Each row was made from one walk, in order. Every step used is in the known rows, and no mark comes twice. Write each row's walk.
Known rows:
kipi segok: [ 13   9   0   0  -9 -11  -7  -6   1  -8   5   7  -1   0   7   1   3  -1
  10  -6 -10   1  -3   9]
vurut reda pebi: [-15   4   4   0  -6  -1  12  14  -7  -8  -7  -6  -6 -17  -6   7   6  -4
  -3   3   7  18  -8 -22]
vurut reda pebi sefis pomo: [-13  -8  -1 -10  15  16  15  -3 -10 -14  -2  -5  12   2  -7  -8  -9   5
  -1   1  -3  13  10 -16]
vurut segok namimef reda: [  3   4  13   6   0  -3 -20 -30 -18   2   0   4   9  -6  10  19   8  -1
  -5  -8  -4  -5   4  -2]
vurut reda pebi segok namimef: [ -6  16   4   5   4   4 -14 -14  -9  -4   0  11   7 -20   0  26  -1  -1
   8   2  18  10 -23 -18]
sefis namimef reda pebi segok: [-14   8   6  11  13   1 -12 -15   1   1  -5  -1   4 -17  -4  15  11  -8
   4   0   4   4  -6 -27]
vurut reda pebi sefis: [ -4   2  -6   2   5   7  17   5 -19  -9   2  -7   3  -9  -8 -13   3   3
   9  -6  -1   8   5 -16]
namimef reda pebi: [-13  -2  12   4   4  -6   0  -3  -8  -2  -4 -10  -1 -14   0   5  11  -8
  -2  -5  -4   6   2 -19]
pebi segok: [ -6   5  -1   7  12   3 -12 -13   3   0  -2  10   6  -4  -3   8   0  -1
   6   4  12   2  -8 -15]
pomo reda pebi sefis kipi segok: [ 21   2   0  -3   2 -21   3  -5  -7 -13  22   4   0  -6   0  -9   6   2
  24  -9  -5  -3  -5   2]
reda pebi sefis pomo: [-12 -11  -1 -10  18  16  14  -5  -9 -12   2  -8  14   5  -6  -9  -7   3
   1   1  -6   7  11 -11]
pomo reda pebi segok namimef: [ -7  10   5   0   9   6 -13 -17  -3  -5   8  10  11 -19   1  22   0  -7
   8   2  18   4 -21 -16]
kipi sefis pomo reda: [-10 -23   6 -22  14   9  13  -8  18  -6  15  10  14  -2   2  -7 -10 -14
  -4   2   7   1   8 -15]
segok namimef: [  6  11   2   1  -1   3 -12 -11  -8  -1   4   7   6  -9   5  17  -4   1
   5   0   7   0 -13   3]
kipi sefis pebi segok: [  2  -1   4   8  15   1 -11 -18  13   3 -12  18  10  -4  -3  16 -10  -9
  13   4  19   0 -17 -16]
sefis vurut reda: [  0  14  -5   5 -12   3   3  17  -6  -2  -6   8  -9 -11  -5   6   3   7
  -1  -2   1  14  -7  -9]
segok namimef reda pebi sefis pomo: [-10  -8   3  -7  19  14   5 -15 -13 -11   1  -5  17   0  -3  -3  -8   3
   2  -3  -6   8  10 -13]
pebi sefis kipi segok: [ 27   6  -3   1   0 -22  -3  -6  -9  -9  17   6   0   0   2  -8   4   8
  25  -8  -7  -5  -4   8]
vurut segok namimef reda pebi sefis: [  0  -2   0   4  11   4   5 -14 -26  -5  10 -10   9  -7  -2  -6  12   1
   8 -10  -6  -5   9 -11]
sefis kipi segok namimef: [ 22  16   3   0  -5 -16 -17 -14  -9  -5  14  12   4  -8   7  18  -1   5
  18  -4   4  -2 -20   9]
sefis pebi segok namimef: [  4  14   5   7   7   6 -22 -25  -2  -4  -8  17  13 -10   2  28 -11  -1
  12   2  18   3 -25  -4]
sefis pomo reda pebi segok namimef: [-10   6   6  -4  13   9 -12 -19  -3  -7   7   9  14 -16   0  22  -4  -6
   6   3  18   7 -18 -18]
segok namimef reda pebi sefis: [ -1   0   0   4  12   5   5 -12 -21  -6   6  -7   8  -9  -3  -9   5   0
  11 -12  -6   0   7 -13]
pomo reda: [ -5 -11   5 -12   3   5   7  -5  11  -8  13   5   6  -7   2  -8  -1 -10
  -2  -4   6   1   3  -7]
namimef reda pebi segok: [-15   4   8   9  15  -1 -12 -15  -3  -1  -6   3   5 -15  -4  11   8  -7
   5   1   9   6  -7 -28]
vurut segok: [  2  -8   2  -4  -5   0   0  -6 -12  -1   9  -7  -2   8   2  10  21  -1
 -11   5   1 -11   5   7]
pebi sefis namimef: [  8  13 -12   4  -1  12   5  -2   0   2   5 -12   1  -6  -3  -1  11   1
   8  -7 -18 -11  10   4]
sefis pomo reda: [-13 -17   7 -20  11  13  10  -9  13 -13   9   5  14  -1   2  -6  -9  -9
  -7   1   5   7   8 -10]

Write each row's walk:
[ -4  -8  -4  -6  13   9  18  -2 -10 -10  15  -8   8  -8  -7 -20   5  -4
  10  -8  -1  -1   8 -14]  pomo reda pebi sefis
[ 20  14   1   1  -1 -14 -11 -12 -15  -8  17   7   4 -11   4  13   1   4
  22  -5   2  -2 -18   4]  reda pebi sefis kipi segok namimef
[-21  -5   6  -4  19   8  -1 -11   7  -9   3   4  10 -13  -6   7   3 -10
   2   6  16   9  -8 -29]  sefis pomo reda pebi segok
[  4   4   0   5   9   1   3 -13 -22  -8   8  -5   8 -10  -1  -8   5   0
  15 -13 -10   0   5 -10]  kipi segok namimef reda pebi sefis
[ 21  -4  -4   2  12 -17   6   0 -15  -1  16  -1   1   0  -9 -13   1  12
  21  -3   2  -9  -2   0]  pebi sefis kipi
[  3   8  13   8   2  -3 -21 -26 -11   3  -5   7  10 -10  10  15  -3  -1
   0 -10  -5   1   1  -6]  segok namimef reda
[  1  10   7  10  -3  -1 -14 -18   0   5  -8  -4   2 -10   7  10   9  -4
  -4 -10 -19  -4  13  -5]  sefis namimef reda
[-19 -18   9 -17  12   4  17   4   9  -8  12  -5   4 -13  -5  -2   5 -16
  -4   3   7   5  -1 -24]  kipi sefis pomo reda pebi
[ 14  12  13   9   0 -15 -24 -28 -13  -1   2  11   8 -10  12  15   0   1
  10 -12  -7  -1  -3  -1]  sefis kipi segok namimef reda
[  3   5 -12   5   8   7   8  15 -13   1  15  -8  -4  -9 -13 -11  18   4
  14  -8 -11  -6  -2  -3]  reda pebi sefis vurut
[  1  14   1   5   7   5 -20 -20  -5   0   3  14  11 -12   2  23  -5   0
  10   2  16   2 -19  -7]  pebi segok namimef
[ -9   3  11   4   2  -5  -7  -7 -17   0   5  -9  -1 -18  -1  17  21  -7
  -2  -4  -3   1  -6 -14]  sefis vurut segok namimef reda pebi
[-22 -14   9 -16  10   6  15   3   6 -13   8  -9   5 -13  -4  -1   4 -13
  -5   2   6   9   0 -20]  sefis pomo reda pebi
[  7   7  -3  -1  -1   5  -6  -8 -22  -1  19  -3   3  -8  -2  19  20   2
   4  -1   2 -11 -11   6]  reda pebi sefis vurut segok namimef
[-15  10   0   9   8   2  -4   2  -3  -3  -4   6  -2 -18 -10  13   9  -2
   5   5  14  13 -16 -28]  sefis vurut reda pebi segok
[  3  10  15  13   8  -1 -28 -36  -8   0 -13  14  14 -12   8  22  -7  -2
   6  -8   3   4  -7 -11]  sefis pebi segok namimef reda
[ 14  -5  -2   1  14 -18  11   5 -17  -3  17  -6  -1  -5 -11 -11   6   9
  20  -2   3  -6  -5  -6]  reda pebi sefis kipi
[  4  10   3  11   2   4  -9 -20  -7   3  -4  -5   7  -9   5   2   9  -1
   2 -15 -22  -6  18  -5]  pebi sefis namimef reda
[ -3  -3  -1   4  13   3   9  -8 -19  -5   4 -10   6  -7  -5 -15   6   0
  10 -11  -8   0  11 -14]  namimef reda pebi sefis
[-11   4  13   4   4  -5  -6  -9 -12  -2  -2  -7   2 -19   2  12   9  -7
   0  -5  -1   6  -5 -18]  segok namimef reda pebi
[  6   5   3  -2  -5   3 -11 -16 -15  -1  11   3   7  -2   6  24  10   0
  -3   2   8  -9  -9   9]  vurut segok namimef
[-10 -18   2 -19  15  17  14 -12   6 -15  14   4  17   1  -1 -15 -10  -6
  -1  -4   1   5  13 -10]  pebi sefis pomo reda
[ -6 -10  -4 -10  18  17  10  -9  -7 -10   1  -2  16  10  -3 -12 -12   7
   1  -1  -7   5  14  -4]  pebi sefis pomo
